Each row was made from one walk, in order. Every step used is in the known rows, and no mark comes twice. Write each row's walk.
In the rows, 128 means zero.
Known rows:
S, J, N, Q: [120  94 106 129 129  94 112 110 140 146 131 120 171 106 106 109 153 112
 138 113 177  77 149 117 127 160 112 111 130 178 116 120 112 122]
X, E, V, M, N: [143 154 150 123 154 129 140 196 128  96 122 125 116 152 129 148 119 133
 121 121  99 159  64 110 128  82 127 129  87  90  93 139 157 136]
Y, V, E, X, J, S: [115 150 146 161 122 134 114  64 140 141 102 148 144 123 119 141 113 143
 115 104 112 164 157 143 122 142 167 158 116  60  78 144 138 112]
J, S: [115 131 127 119 118 125 125  68 124 134 136 117 135 114 144 120 130 130
 129 131 137  81 156 128 130 123 184 138 135 166 128 125 106 126]
X, E, V: [133 140 130 139 114 132 141 139 132 113 126 126 103 129 146 115 100 149
 113 117 137 133 106 115 127 107  94 123 117 108  96 148 113 132]
J, N, E, V: [139 152  94 128 131 124 134 141 138  99 124 178 122 135 110 116 129 131
 135 142 136 148  82 114 126 108 154 130 132 169 106 150 142 124]
S, J, V: [150 121 128 147 114 119 132  86 136 186 131 102 148 125 161 115 122 106
 107  95 191  86 177 129 132 133  74 105 161 102 117 130 133 139]
S, E, X, J, N: [ 96 149 114 125 130 138 105 132 134  83 120 104 132 113 103  87 146 115
 129 100 148 148 140 125 125 135 134 160 131 114 180 117 112 124]
E, X: [138 120 142 120 113 131 121 153 122 150 127 132 119 115 144 109 137 134
 123 175 127 160 125 130 125 137  99 140 140 122 171 145 109 139]
E, X, J, V, M: [144 100 143 125 173 132 133 151 152 174 112  89 149 147 170 131 169 127
 119 119 145 174 118 123 132 150  83  95 133  69 158 142 153 136]
E, V, G: [153 164 134 122 148 137 150 157 117 105 138 117 127 150 140  89 133 131
 135 152 179 126 123 109 132 114  96  93 157 146  82 138 137 127]
J, S, G: [115 127 129 139 140 141 124  47 104  99 137 109 138 135 147 167 126 119
 119 119 125  65 161 132 126 112 178 118 160 179 148 136 109 124]
S, E: [118 134 132 118 108 142 120  98 118 116 141 117 110 105 131  89 117 123
 124 132 138  76 147 125 130 118 102 141 122 173 181  99 111 141]
E, X, J: [133 109 140 124 126 134 121 128 124 143 118 107 118 132 145 109 151 131
 118 115 133 147 140 133 126 155 101 128 124 113 174 146 100 135]
N, Y: [111  50 125 116 120 132 136 134 114 153 140 112 109 138 161 156 129 131
 117 146 118 102 141 147 130 135 126 115 133 187 180 102 122 135]
X, E, V, M, N, Y: [113  92 145 125 160 134 148 202 121  92 127 122 101 175 153 193 120 139
 113 123  88 170  66 128 128  69 137 124  86 108 109 111 166 124]
E, X, J, V, Q: [144 121 133 138 146 125 111 149 125 188 131 106 125 118 154 168 154 128
 125 105 118 158 143 130 122 173  63 135 138   4 125 155  96 125]
J, S, E, V: [107 202 124 131 119 141 128  52 131  50 138 146 132 130 145 111 122 128
 111 125 155 113 138 113 126  69 153 145 130 133  83 113 107 118]
S, J, N, M: [117  56  97 141 126 102 128 100 126 131 125 101 148 141  94 107 153 112
 129  97 154  79 155 131 130 109 141  75 174 134  98 104 135 122]
J, N: [118 127 101 109 117 119 125 149 128 138 131 114 141  96 102 108 136 117
 142 138 127  99 135 124 131 151 158 134 153 173 148 127 127 135]
M, N, Y, V: [123 120 131 115 101 139 131 143  99 153 137 159 124 129 114 171 120 111
 112 146 104 127 124 171 129 152 134 135 105 119 170 100 152 133]
Y, V, E, X, J: [139 134 149 155 113 136 119 119 137 158 102 150 128 127 111 132 115 140
 117 115 102 172 144 145 123 167  97 139 110  58 116 143 152 128]
S, E, V: [129 183 126 124 112 143 134 105 129  67 137 146 117 126 136  94 125 128
 107 140 150 126 121 112 126  94  75 131 122 135 121 115 127 136]
X, E, V, J, S: [114 155 138 150 121 118 133  64 146  95 134 108 127 118 162 131  94 150
 152 100 113 128 153 107 128  88 165 143 145  89  76 143  77 107]
X, J: [131  99 131 118 124 130 130 105 123 147 129  93 118 125 136 108 146 123
 121  79 135  84 155 133 132 157 115 108 113 160 160 129 107 137]
X, J, S, E, V: [ 99 195 124 137 129 142 130  33 138  45 130 119 134 139 146 105 138 123
 104  65 160 111 151 118 127  84 150 130 113 118  89 115 103 114]
X, E: [123  89 135 132 109 129 127 128 125 160 130  97  95 106 139 109  93 149
 129 112 129  81 131 128 131 134 119 137 117 148 161 132 105 140]
E, V: [147 161 122 120 115 130 142 136 128 113 131 141 131 131 143 114 137 129
 113 146 136 139 116 114 127 115  95 114 134 129 102 141 124 137]
Y, V, E, X: [141 145 147 148 105 135 118 135 135 162 109 172 128 112 109 132 101 145
 122 177  97 177 127 142 122 153  95 155 122  73 113 141 160 133]
E, V, Y: [144 141 126 114 106 127 148 181 128 112 128 135 125 154 120 124 125 132
  98 144 184 167 120 122 130 102  98 123 131 155  87 132  99 129]
V, G: [142 115 141 116 142 134 139 150 112 149 141  92 120 130 133  88 123 125
 150 150 170  79 146 121 136 137 120 102 155 184 144 123 127 135]
M, N, Y: [117  87 134 112 119 135 130 175  95 138 141 128 103 140 138 178 134 110
 120 146 104 111 131 149 127 120 145 152 112 161 188  98 137 133]
V, M: [141  86 139 105 151 121 136 147 131 150 131 102 133 133 144 119 147 131
 131 148 102 103 108 125 135 127 127  93 122 186 148 118 147 147]
E, V, M, N, Q: [151 143 142  94 169 115 134 189 134 104 130 161 155 145 125 149 182 123
 135 170 117 155  63 107 124 124  84 107  72 129 103 129 162 128]

Which walk is each row?
[ 99  96 113 146 117 132 119 171 133 144 109 164 133 125  95 175 108 138
 129 178  91 194 126 150 121 151 152 158 146  94 124 114 181 118]
J, N, Y, V, E, X
[154 133 148 124 122 135 113 170 109 141 127 183  88 135 122 136 125 125
 139 176 107 164  89 137 121 117 135 179  94 114 199 154 132 133]
M, N, E, X
[118 151 112 138 120 113 130 149 150  95 127 106 129 102 116 114 104 137
 166 108 107 150 132  98 129 126 141 139 154  96  97 146 103 118]
X, E, V, J, N
[127 159 135 135 100 118 123  28 133 158 137 127 161  92 128 115 112 125
 156 126 104 105 179 145 134 155 176 126 148 116 123 126  90 119]
Y, V, J, S
[109 112 148 176 160 141 111  70 116  83 109 111 125 157 144 198 125 133
 113  92 102 134 174 123 117 110 175 153 142 109 123 154 123 108]
V, E, X, J, S, G
[114 117 105 114 127 122 125 138 129 129 123  90 145 111  99 108 153 111
 134  77 136  93 147 128 132 167 158 115 136 157 146 127 115 131]
X, J, N
[133 101 112 125 128 109 116 117 140 145 134 135 117 100 113 111 121 126
 183 133  93 103 140 117 132 146 172 144 147 189 174 134 111 123]
V, J, N, E
[126 123 108 139 113 107 123 109 126 134 127 104 154 115 108 104 130 103
 122  94 154  84 163 125 132 133 145 121 164 162 106 124 118 134]
S, J, N
[115 107 151 148 121 142 119 167 112 138 109 162 109 154 107 198 119 125
 108 120  84 193 136 165 119 149 134 164  81  44 142 116 172 119]
M, N, Y, V, E, X, J
[ 91 134 103 129 126 130 129 122 138  44 142 123 131 129 134 146 132 119
 151 130 110 154 151 114 127 101 139 143 163 143 137  85 116 111]
S, E, V, J, N, Y
[122 130 105 112 118 103 111 109 146 167 136 142 186  67  82 107 143 122
 183 154 124 109 150 128 131 216 110 109 131 141 155 121 107 117]
Y, V, J, N, Q
[130 106  99 120 126 123 121 133 130 143 129 154 111 115 102 111 123 130
 150 135 126  92 107 127 130 135 174 140 131 202 165 135 138 130]
J, N, E
[132 111 113 126 132 124 112 159 137 139 120 168 111 120 112 111 123 134
 149 172 127 158  89 129 124 131 159 160 136 148 174 152 131 126]
J, N, E, X
[103 180 126 124 107 136 134  92 133  52 136 135 132 146 125 114 112 131
  97 125 204 148 140 120 128  51 157 155 122 160  70 102  83 112]
J, S, E, V, Y
[153 160 147 104 133 131 130 157 114 156 127 147 149 126  95 134 137 107
 124 148  90 133  92 149 133 150 130 112  92 110 140 117 175 146]
Y, V, M, N
[135 171 105 119 122 111 131 142 141  95 131 125 152 114 116 115 142 116
 159 136 105 158 144 105 130 137 139 128 171 121  99 139 112 123]
E, V, J, N
[133 122 141 130 154 125 147 159 144 108 122 111 119 148 153 120 115 155
 120 120 114 146  74 104 131  93 107  94 110 123  86 139 147 137]
X, E, V, M
[147 146 138 123 126 138 140 121 112 163 138 119 139 117 107  78 112 124
 142 150 170  93 138 143 136 168 107  85 150 144 128 123 143 134]
Y, V, G
[118  62 132 113 141 133 145 132 126 166 130 125 143 143 143 159 133 136
 115 152  92 125  99 161 135 145 130  72 121 165 147  93 171 138]
N, Y, V, M
[138 108 150 142 119 126 118 154 132 151 114 145 104 122 134 138 113 144
 130 177  98 167 136 118 120 126 110 171 128 114 134 138 147 134]
V, E, X
[158 106 142 120 178 135 134 149 134 168 123 128 118 151 139 157 153 111
 133  81 125 115 103 127 133 130 129 122  78 111 168 132 179 134]
X, J, V, M, N, E
[ 99 101  92 118 107 131 130 139 122 154 131 137 148 115 102 143 125 120
 127 143 121 122 125 159 131 166 156 112 144 146 145 100 149 129]
J, N, Y, V
[145 144 127 125 108 120 115 121 107 181 144 151 133  92 103 146 120 133
 129 136  80 103 124 152 124 184  93 113 128  79  95 133 104 136]
Y, V, Q
[104 188 124 142 142 129 116  62 124  56 141 124 125 129 138 153 142 130
 112  60 111 111 143 116 119  95 144 141 116  68  37 120  75 103]
X, J, S, E, V, Q
[151 118 143 127 131 137 124 191 129 171 118 148 101 163 116 156 126 117
 111 109 199 194 115 139 127 125 113 178  84  73 184 151 118 119]
M, N, E, X, J, V, Y
[159 118 134 124 165 125 148 136 147 110 123 166 114 167 154 126 140 146
 125 152 105 143  57 114 129  87 118  90 103 171 103 144 166 135]
N, E, V, M
[137 143 141 139 148 136 151 160 125 107 133  96 103 145 140  94  93 150
 139 123 179 120 115 105 132 100 104 106 142 122  78 143 127 123]
X, E, V, G
